Each row was made from one walk, in order. Every step used is in the known rows, and no mark comes twice. Write each row's walk.
Known rows:
bebed gegas buga makul fererun: [ 0.26  1.14  4.16  1.91  0.30 -0.43 -2.05  0.27  0.18  1.75  1.69 -1.18
  0.24 -2.77  0.05  1.48 -1.29 -0.04 -1.19  1.42  0.19  2.16 -3.32  3.10]
zupo gegas bebed makul: [ 1.61  0.62  1.21 -0.02  1.12  0.83  0.77  1.27 -1.15 -0.52  1.23  0.77
  0.03  1.08  1.16  0.77  0.76  0.43 -0.39 -1.95  1.56 -0.43 -1.57  0.21]
gegas buga makul: [-0.27  0.20  3.02  1.76 -0.25  0.32  1.06  0.68  0.44 -0.29 -0.04  0.18
 -0.08 -2.62  1.50  1.94 -1.80  0.62 -0.52  0.55 -0.64  0.19 -1.39  0.96]
zupo gegas: [-0.34 -1.17  0.81 -0.11  1.63  1.99 -0.41  0.79 -1.64 -1.38  0.97 -0.13
 -0.37 -0.86  0.13  1.88 -0.34  0.59 -1.34 -1.81  0.30 -1.05  1.26 -1.43]
buga gegas: [-1.63 -1.80  0.14 -0.65  0.36  2.11  1.79  0.19 -1.12 -0.49 -0.04 -0.64
  0.47  0.01  0.01  0.45 -1.19  1.48 -0.87 -2.23 -1.11 -1.96  1.03 -0.51]
makul bebed gegas buga: [ 0.28  2.84  3.17 -0.32 -1.92  0.05 -3.17 -0.44 -1.18 -0.33  2.01 -1.99
  0.11  0.00 -2.60  0.82 -1.54  0.76 -1.45 -1.68  1.57  0.83 -2.59  1.98]
makul bebed: [-1.33  1.66  1.43 -1.05 -0.39  0.59 -0.30  1.20 -2.10 -1.17  1.09 -0.95
 -0.68 -0.19 -2.02  0.07 -1.00  2.00 -0.61 -3.91  0.02 -1.04 -1.68 -0.24]
gegas buga zufuf zupo: [-0.03  1.09 -0.43  0.11 -0.69  1.43  0.88  0.13 -0.70 -0.84 -0.84 -0.04
 -0.46 -1.32 -3.05  1.05 -1.37 -0.61 -2.16 -0.30 -0.61  0.50  0.44  0.45]
zufuf zupo gegas: [ 0.51 -1.36  0.39 -0.48  1.13  0.56  0.71  1.83 -1.44 -2.74  0.57  0.37
 -0.50 -0.69 -0.87  1.83 -0.12 -0.70 -1.87 -0.96 -1.08 -1.52  1.24 -0.63]
bosu zufuf: [-1.86 -0.64  1.08 -0.11  1.72  1.34 -0.31  1.35 -2.33 -1.19  0.37 -0.30
 -1.09 -1.46 -1.33  0.71 -0.43  0.32 -1.43 -1.50  0.93  0.23  0.05 -0.62]
zufuf zupo gegas bebed makul fererun: [ 2.00  1.02  0.73  0.24  1.78 -1.46  1.14  2.65 -0.89  0.04  1.57  1.23
  0.17  0.26 -0.63  0.30  2.10 -0.84 -0.79 -1.00 -0.65  0.13 -2.98  2.42]
fererun gegas bebed makul buga zufuf: [ 1.18 -0.26 -1.84 -0.78 -0.22  1.56  1.56 -1.33 -0.68  5.27  1.06  0.91
  0.14  0.83 -1.68 -2.31 -1.02  1.05 -0.89 -1.10  2.17  2.95 -1.13 -0.89]
makul buga gegas: [-1.80 -2.91 -0.50 -0.07  1.14  0.88  2.27  0.03 -0.72  2.08  0.02  0.82
  1.48 -0.91 -0.56  0.21 -0.27  1.64 -0.74 -1.56 -0.54 -0.08  0.94 -1.43]
zufuf zupo gegas buga makul fererun: [ 1.53 -0.11  1.94  2.77  1.19 -0.92  1.04  1.41  0.98  0.61  1.15  1.40
 -0.24 -3.67  1.33  2.09 -0.35 -1.19 -1.14  2.83 -2.12  0.70 -1.86  2.64]
zufuf zupo: [-0.94 -0.40  1.15 -1.36  0.37 -0.43  0.99  2.56 -1.59 -3.01 -0.31 -0.24
 -0.20 -0.46 -2.39  1.37 -0.20  0.03 -1.67 -2.20 -1.76 -1.60  0.27  0.01]
bosu zufuf zupo gegas buga makul: [ 1.94 -1.10  1.86  3.02  1.07  0.12  1.35  0.86  0.36 -0.67  0.77  1.65
 -1.40 -3.50  1.61  2.23 -1.42 -2.02 -1.61  4.43 -0.32  0.96 -0.48  1.84]
makul bebed gegas: [-0.42  2.05  2.77 -1.50 -0.93  0.60 -2.84  0.43 -2.42 -1.07  2.02 -2.49
 -0.55  0.52 -2.95  0.18 -1.59  1.45 -1.47 -3.03  1.36 -0.02 -2.23  0.88]
bosu zufuf zupo: [-1.09 -0.66  0.77 -0.48  1.26 -0.13  0.72  2.37 -2.15 -2.50 -0.01  0.10
 -1.38 -1.36 -2.60  0.88 -0.14 -0.84 -1.94 -0.71 -0.60 -0.25  0.10  0.36]
gegas zupo: [-2.15  0.73  1.13 -0.98  1.06 -1.01  0.37  1.41 -3.09 -1.55 -1.04 -1.04
  0.40 -0.77 -2.27  0.62  0.48  0.15 -0.76 -1.65 -1.17 -1.50 -0.19 -1.77]
fererun makul bebed: [ 0.03  0.85  1.57 -0.73  1.07  0.11  0.04  1.50 -1.96  1.15  1.68  0.48
 -1.59  0.14 -2.05 -0.04 -1.40  2.41  0.22 -2.22  1.11  0.51 -2.42  0.75]
bosu zufuf zupo gegas bebed makul: [ 2.42  0.03  0.65  0.52  1.60 -0.43  1.48  2.17 -1.47 -1.28  1.13  1.53
 -1.05  0.30 -0.23  0.41  1.07 -1.52 -1.19  0.49  1.26  0.24 -1.71  1.62]
gegas buga makul fererun: [-0.76  0.85  2.83  2.42  0.79 -0.39  0.43  1.09  0.55  1.55  0.69  0.34
  0.16 -3.57  0.96  1.37 -0.79  0.62 -0.37  0.76 -1.38  1.21 -2.83  2.36]
bebed makul fererun: [-1.19  0.63  2.15  0.65  2.66 -0.53 -0.16  2.55 -0.79  1.84  0.91 -0.47
 -0.58 -0.37 -2.24  1.20  0.93  1.63  0.10 -2.09  0.16  0.84 -1.96  1.99]
bebed makul: [-0.71  0.16  2.29 -0.02  1.63  0.23  0.54  2.27 -0.92  0.07  0.25 -0.65
 -0.81  0.63 -1.71  1.65 -0.20  1.82 -0.16 -2.36  0.71 -0.27 -0.59  0.71]

Which walk is each row?
[ 0.59  0.93 -0.72  1.19  0.53  1.75 -0.77 -1.70  0.85  6.20  1.76 -0.91
 -1.09 -0.33 -2.71 -0.43 -1.85  1.04 -0.83  0.73  0.91  3.13 -0.98  2.36] : bebed makul fererun gegas buga zufuf
[ 1.40  3.55  0.87 -0.51 -2.49  1.11 -1.99 -1.03 -1.40 -0.23  1.19 -1.82
 -0.79 -0.12 -4.72  0.03 -2.39 -0.30 -2.57 -0.19  1.03  1.38 -2.04  2.15] : makul bebed gegas buga zufuf zupo
[-0.67  0.51  0.60 -0.20  1.93 -2.23 -0.18  0.67 -1.31  4.18  1.05 -1.36
 -0.28  0.36 -3.16 -0.82  0.29  0.46  0.11  0.11 -1.21  0.65 -1.49  1.13] : bebed makul fererun gegas zupo
[-0.69 -0.15  0.48  0.05 -0.15  0.15 -1.20 -0.59  0.24  3.07  1.98 -0.65
  0.46 -1.11 -1.41 -0.05 -0.93  0.32 -1.43 -0.70 -0.97  1.25 -0.74  1.32] : makul fererun gegas buga
[ 2.37  1.17  2.17  2.01 -1.01 -0.54  1.56  0.79  0.70 -0.79  1.50  0.85
 -0.97 -2.21  1.07  1.54 -1.95 -0.23 -0.69  2.13 -1.22 -0.27 -2.25  2.29] : zufuf zupo gegas buga makul bebed
[-0.73  0.15 -0.81 -1.12  0.14  1.95  1.25  0.91 -2.07 -1.58 -0.78 -0.49
 -1.11 -0.90 -3.24  0.34 -1.46  0.01 -2.18 -1.74 -0.77 -0.40  0.84 -0.67] : buga zufuf zupo
[ 1.18 -0.42  0.93  0.72  0.26  0.00  0.31  1.09 -0.13 -1.95  0.67  0.80
  0.19 -1.18 -0.55  2.56  0.05 -1.17 -1.94  0.49 -0.92 -0.69  0.79  0.53] : zufuf zupo gegas buga
[ 0.52 -2.41 -0.64 -0.61  1.03  0.03  3.32  0.26 -1.09  3.63  0.68  3.03
  1.58  0.00  0.70 -1.38  0.25  1.19  0.16 -1.03  0.86  1.22 -1.67 -0.53] : fererun makul buga gegas bebed
[ 2.63  1.08 -0.98 -0.11  0.48  1.73  2.02  0.71 -1.34 -0.49  0.36  0.84
 -0.87  0.77 -0.92 -0.13 -0.11 -0.65 -1.45 -0.46  1.05  0.16 -0.97  0.47] : buga zufuf zupo gegas bebed makul
[ 0.74 -0.75 -1.45 -0.29  0.92  2.90  0.83  0.22 -1.87 -1.20  0.15  0.15
 -1.35 -1.17 -1.88  0.92 -1.34 -0.51 -2.43 -0.39 -0.13 -0.55  1.91 -1.22] : buga zufuf zupo gegas
[-0.20 -0.70  0.66 -0.60 -1.19  0.80 -0.59 -0.89  0.24  1.18  1.26 -0.77
  0.24 -0.12 -0.82  0.54 -1.94  0.38 -1.52 -0.93 -0.35  0.13  0.71  0.07] : fererun gegas buga
[ 0.23 -0.24  0.54 -0.41 -0.07  0.83  2.78  0.67 -0.60  0.28  0.13  0.12
  0.93  1.82  0.99 -0.66  0.02  1.42  0.15 -2.50  0.12 -1.38 -1.77  1.13] : buga gegas bebed makul
[ 0.71 -1.68 -2.00  0.35  1.79  1.95  1.28  0.15 -1.53  1.26  0.24  1.64
 -0.30 -2.14 -2.46  0.74 -0.33 -0.55 -2.29  0.37  0.27  1.46  1.86 -2.13] : makul buga zufuf zupo gegas
[ 1.93  0.55  0.48  1.21  2.57 -1.12  0.79  2.58 -1.42  0.58  1.81  1.71
 -0.81 -0.65 -0.79 -0.17  2.20 -1.63 -0.96  0.59  0.50  1.38 -3.09  2.87] : bosu zufuf zupo gegas bebed makul fererun
[ 1.38 -0.31 -0.19 -0.40  0.72  0.42  1.03  1.57 -2.39 -3.01  1.00  1.40
 -0.44 -0.88  0.18 -0.08  0.79 -2.23 -2.21 -0.33  0.20 -0.49 -0.89 -0.10] : bosu zufuf zupo gegas bebed
[-0.13  1.00  3.24 -0.17 -0.67  0.55 -2.80 -0.10 -0.99 -0.84  0.99 -1.72
  0.64 -0.43 -1.89  1.86 -1.07 -0.09 -2.00 -1.04  1.33  0.83 -0.79  1.15] : bebed gegas buga
[ 1.57 -0.29 -2.38 -0.54  0.37  1.46  2.12  0.01 -1.90  0.39  0.24  2.26
  0.73 -1.40 -1.09 -0.77  0.72 -1.26 -2.28 -0.75  0.48  1.39 -0.08 -2.11] : makul buga zufuf zupo gegas bebed
[-0.46  0.34 -0.22 -1.85 -0.65  0.25 -0.10  0.08 -1.40  1.46  2.01 -0.34
  0.86  0.00 -0.31 -2.28 -0.13  0.26 -1.42 -3.21 -0.91  0.12 -2.30  0.27] : makul fererun gegas bebed
[ 1.42  0.07  0.14 -1.21 -0.31  0.17  1.38  1.75 -1.84 -3.63  0.65  0.99
  0.53 -0.02  0.38  0.31  0.81 -1.32 -1.94 -1.96 -0.95 -1.71 -0.71 -0.59] : zufuf zupo gegas bebed
[-0.82 -1.44 -0.87 -0.91 -0.29  0.60  3.01 -0.06 -1.21  1.17  0.03  1.60
  2.48 -0.26  0.67 -1.31  0.69  0.82 -0.60 -2.84 -0.33 -0.27 -0.91 -1.32] : makul buga gegas bebed
[ 0.44  1.63  3.89  0.08 -0.98  0.43 -1.32  0.35 -1.50 -0.52  1.89 -2.05
 -1.20 -1.02 -0.56  0.24 -2.97  1.56 -0.81 -0.71  0.86  0.27 -3.43  1.62] : buga makul bebed gegas
[ 0.71 -0.09  2.10  3.13  1.50  0.56  0.08  0.30  0.78  1.97  1.65  1.04
 -0.15 -3.85  2.43  1.94 -0.68 -0.08 -0.59  2.12 -0.64  1.25 -1.78  1.68] : zupo gegas buga makul fererun
[-2.01 -0.86 -0.11 -0.54  0.69  0.03  2.02  0.06 -2.31 -0.30 -1.13 -1.00
  0.92 -0.13 -1.02 -0.20 -0.20  0.41 -0.37 -0.94 -1.93 -2.44  0.55 -1.24] : buga gegas zupo
[ 1.10 -0.76  0.65  1.48  1.18  0.26 -0.06  0.88 -0.68 -1.32  0.92  1.18
 -0.85 -1.92 -0.81  2.16  0.06 -2.19 -2.17  1.95  0.19  0.59  0.67  0.98] : bosu zufuf zupo gegas buga
[ 2.39  0.73  1.76  2.92 -0.05 -0.35  1.10  0.50  0.06 -0.18  1.78  1.27
 -1.93 -3.09  1.01  1.19 -1.92 -1.16 -1.05  3.66  0.00  0.90 -2.53  2.61] : bosu zufuf zupo gegas buga makul bebed
[ 1.64  1.34  2.38  2.47 -0.61  0.89  0.33 -0.39  0.44  0.50  1.93  0.43
 -0.76 -2.40  2.05  1.43 -2.23  0.83 -0.09  1.14  0.19  0.17 -2.35  1.32] : zupo gegas buga makul bebed
[ 0.95  0.97  1.82  0.79 -2.47  0.27  0.47 -1.22  1.02  2.21  2.20 -0.66
 -0.84 -1.16  1.01 -0.44 -3.88  1.38 -0.33  0.85 -0.62  0.53 -2.43  1.77] : fererun gegas buga makul bebed
[ 2.03 -2.51 -1.79  0.53  3.21  1.31  1.64  0.36 -1.49  3.63  0.85  2.96
 -1.22 -1.67 -2.39  0.59 -0.79 -0.22 -1.45  2.03  1.57  3.01  1.12 -1.26] : fererun makul buga zufuf zupo gegas
[ 1.07 -0.69  2.37  2.51  0.64  1.24  0.67 -0.04  0.73  0.01  0.95  0.81
 -0.38 -2.86  3.00  2.61 -1.79  0.07 -0.75  1.93 -0.09  0.23 -0.38  0.49] : zupo gegas buga makul
[-0.80  3.13  2.42 -1.46 -0.59 -1.34 -2.53  0.29 -3.73 -0.87  0.89 -2.75
 -0.06  0.40 -4.03 -0.49 -0.60  0.40 -1.15 -1.74  0.34 -0.57 -2.67  0.07] : makul bebed gegas zupo
[ 1.51 -0.60  0.78  0.55  1.86 -0.23  1.28  1.16 -0.76  2.01  1.32  2.18
  1.10  0.08  0.51  0.50  1.76  0.54 -0.17 -1.20  2.05  1.47 -1.65 -0.72] : zupo gegas bebed makul buga
